Each row was made from one small tree. The marks that hang from a mark follow it in brackets, in the order of their numbers. Every link used is in the known rows. Write each row's tree.
Known rows:
q_172[q_632[q_520[q_363 q_374 q_628[q_677]]]]: [  0.4 -15.7  -0.3  38.8 -10.6 -30.8  -6.7 -10.9 -13.6 -14.7  24.2  -2.9
 -29.8   4.3 -34.7  22.7  29.4 -30.4]
q_172[q_632[q_520[q_363 q_374[q_350] q_628[q_677]]] q_678]: [ -7.7 -18.2  -7.5  32.0  -9.8  -9.6   0.4 -13.7  -0.2 -32.8  26.5  -9.3
 -46.7  17.7 -36.5  31.9  35.8 -20.5]
q_374[q_520[q_628]]: [ 15.4 -20.4  21.5  34.0  10.4  -9.7 -10.2  32.9 -23.6 -24.4   3.7 -23.8
 -51.8  19.8 -51.4  10.6  22.0 -52.3]
q_520[q_363 q_374 q_628 q_632]: [  7.1  -7.5 -30.4  13.3  -1.0 -36.2   1.0 -36.8   1.3  -9.1   6.4  17.9
 -58.6  -6.2 -27.0   5.4  42.0  -2.3]
q_677[q_628]: [  4.4 -34.7  29.9  48.3   7.9 -29.1  -6.1  32.0  -7.5 -28.5  14.6 -12.2
 -23.9  19.1 -40.3  11.8  16.8 -63.0]
q_632[q_520]: [ 12.9 -29.5  43.8  59.7   5.6 -30.4   2.4  33.3 -25.6 -35.4  16.5 -24.6
 -18.4  23.9 -45.9  20.0   8.1 -35.0]
q_172[q_632[q_520[q_363 q_374 q_628]] q_678]: [ -2.7 -16.6  -5.3  33.8   3.4 -25.9 -13.7  -9.9  -3.3 -40.4  23.1  -1.6
 -65.2  13.1 -27.4  31.3  43.6 -19.8]
q_520[q_363 q_628 q_632]: [  7.6  -3.4 -10.7  24.1   2.4 -34.5   1.6 -12.7 -16.9  -7.7  11.0   2.3
 -45.0   6.9 -22.7   0.6  42.8  -7.4]
q_632[q_520[q_363 q_374[q_350] q_628]]: [  7.5 -20.1   9.5  27.8 -22.4 -16.7  14.0 -12.9 -13.2 -23.0   4.9 -10.5
 -25.0   3.6 -44.8  16.4  29.7 -28.0]
q_363[q_520[q_628]]: [ 11.9 -12.0  31.6  37.8   1.5 -31.5 -23.7  27.1 -30.0 -26.3   4.9 -28.1
 -48.4  21.6 -45.5  11.7  32.6 -52.1]
q_363[q_520[q_374 q_628[q_677] q_632]]: [  2.5  -6.3   0.1  28.3  -6.9 -35.5 -13.1 -13.0 -10.5  -9.4   6.3 -14.3
 -51.7  12.0 -47.0  14.0  28.6 -29.2]
q_172[q_632[q_520[q_363 q_374[q_350]]] q_678]: [  0.9 -21.6   0.9  43.2   2.5  -6.0  -5.3   3.0  11.0 -47.3  29.4  -8.6
 -50.5  20.1 -38.9  28.5  30.5 -12.3]
q_363[q_520[q_374[q_350] q_628[q_677]]]: [  5.0 -17.4  14.2  27.4 -18.1 -12.4  -6.7   3.4 -11.3 -18.3   5.5 -25.3
 -35.4  16.5 -60.3  15.8  22.9 -48.9]
q_374[q_350 q_520[q_363 q_628 q_632]]: [ 10.9  -1.8  -2.7  22.7 -10.8  17.7  11.5   4.8  -1.6 -11.5   6.3 -25.1
 -37.7  15.2 -52.2  -4.4  32.6 -22.3]
q_172[q_632[q_520[q_363]] q_678]: [  2.6 -20.0  12.1  52.7  12.0 -20.7 -12.4  16.9  -8.8 -45.2  32.0 -11.6
 -52.7  24.0 -30.6  28.0  31.0 -13.9]
q_350[q_374[q_520[q_628 q_632]]]: [ 18.9 -19.8  -1.8  40.3  27.1 -37.3  -6.2   3.2 -24.5 -25.6  13.8 -10.2
 -64.4  11.1 -37.5  11.3  19.2 -45.2]
q_363[q_520]: [ 18.0 -20.0  38.8  53.2   9.8 -26.7 -22.6  41.2 -22.4 -34.2  13.1 -27.8
 -42.9  25.0 -52.8  11.4  16.9 -40.1]
q_172[q_632[q_520] q_678]: [ -0.1 -22.3  23.0  56.4  18.4 -20.2 -15.5  28.4  -5.2 -51.1  32.4 -20.9
 -49.3  33.0 -34.3  32.2  26.0 -27.5]

Which tree is each row?
[ 14.5 -17.2 -21.9  32.1   9.6 -30.1   2.4 -18.8  11.4 -18.6  15.5  18.4
 -52.3  -1.9 -36.5   5.2  21.8  13.0] -> q_520[q_363 q_374 q_632]
[  4.7  -5.1 -29.0   9.2 -12.9 -11.5  13.1 -35.2  13.8 -10.8   6.3   5.8
 -41.4  -0.8 -35.6   1.6  41.7  -5.4] -> q_520[q_363 q_374[q_350] q_628 q_632]
[ 13.5 -28.4  15.8  43.1 -14.1 -12.2  15.3   1.2  -5.2 -30.6  13.0  -9.7
 -19.9   7.8 -52.2  15.7  13.3 -15.9] -> q_632[q_520[q_363 q_374[q_350]]]
[  6.0  -6.1  -6.3  24.1 -18.0  17.7  19.8  -0.5  -7.7  -0.8  10.0 -24.6
 -27.9  16.0 -57.1  -0.9  23.3 -19.9] -> q_374[q_350 q_520[q_363 q_628[q_677] q_632]]
[  4.5 -26.4 -17.9  13.5 -24.4  -7.9  18.7 -23.0  -7.3  -7.4   9.7   4.7
 -25.9  -0.2 -48.9  12.7  23.2 -23.2] -> q_520[q_363 q_374[q_350] q_628[q_677]]
[ 18.3 -17.6   8.1  29.0   2.5 -10.9  -6.5  18.6 -28.1 -17.3   3.7 -11.8
 -55.9   8.9 -46.9   5.5  27.3 -34.7] -> q_374[q_520[q_363 q_628]]
[ -0.9 -10.4 -33.1  10.8 -22.3 -11.1  23.4 -42.6   6.4   2.6  11.3   6.3
 -29.9  -0.1 -41.8   5.9  30.2  -2.6] -> q_520[q_363 q_374[q_350] q_628[q_677] q_632]
[ 10.9 -18.8   6.1  25.8 -19.7  20.1  16.5  14.6 -18.5  -8.8   8.0 -25.6
 -25.4  16.2 -62.5   4.2  17.3 -36.7] -> q_374[q_350 q_520[q_363 q_628[q_677]]]
[  7.2  -2.2   4.0  27.1   0.4 -35.4 -21.1  -7.6  -4.5 -19.8   2.1 -14.6
 -61.4  11.0 -43.2  10.2  37.9 -31.1] -> q_363[q_520[q_374 q_628 q_632]]
[ 19.8 -12.6   2.2  42.7  12.8  -8.1  -2.0  17.6  -9.0 -17.0  12.7  -9.2
 -53.0  12.4 -48.5   0.3  16.8  -5.7] -> q_374[q_520[q_363 q_632]]
[  9.8 -18.7  23.2  39.9  -9.9 -36.0   5.2   5.0 -37.8 -20.8   8.3 -13.2
 -27.6   9.3 -34.1  15.1  30.4 -30.0] -> q_632[q_520[q_363 q_628]]
[ 17.6 -21.0 -16.3  37.3  15.2 -37.7   3.3 -11.9 -32.9 -11.6  16.5  -0.2
 -59.6   2.4 -37.4  10.2  16.3 -29.7] -> q_350[q_374[q_520[q_363 q_628[q_677] q_632]]]
[ 12.6 -23.8 -15.0  15.0  -3.7 -32.9  -3.4 -17.7 -12.5 -18.8   4.3  16.1
 -55.3  -6.3 -34.2  11.9  35.7 -23.4] -> q_520[q_363 q_374 q_628]
[  1.1 -12.5 -35.1  14.5 -10.6 -35.9  11.5 -43.9  -6.0   3.6  10.7  17.8
 -46.2  -5.4 -33.1  10.2  29.7   0.5] -> q_520[q_363 q_374 q_628[q_677] q_632]
[ 15.3 -23.1  -4.9  41.4  21.6 -37.0   0.2  -0.9 -29.8 -16.9  16.9  -9.9
 -56.6  11.2 -41.4  14.1  12.1 -43.4] -> q_350[q_374[q_520[q_628[q_677] q_632]]]
[ 21.7 -22.8  16.1  40.4  -3.8  25.3   9.4  34.9  -4.4 -26.7  12.0 -25.3
 -29.9  19.3 -65.1   0.4  10.8 -26.5] -> q_374[q_350 q_520[q_363]]
[  9.0  -8.8  -8.3  28.6  -2.8 -13.4   4.9  -2.7 -23.1   0.8   8.8  -9.8
 -48.8   9.4 -45.6   4.2  22.8 -15.7] -> q_374[q_520[q_363 q_628[q_677] q_632]]
[ 17.6 -31.4  -5.0  30.4  -4.9  -2.1  10.3   2.2  10.3 -30.0  14.5   5.1
 -31.9   4.0 -52.3   7.8  14.7 -11.0] -> q_520[q_363 q_374[q_350]]
[ -4.9 -18.6   5.4  37.4   9.4 -25.4 -17.1   1.6   0.2 -46.2  23.3 -11.7
 -62.2  21.6 -31.2  35.4  39.2 -33.9] -> q_172[q_632[q_520[q_374 q_628]] q_678]
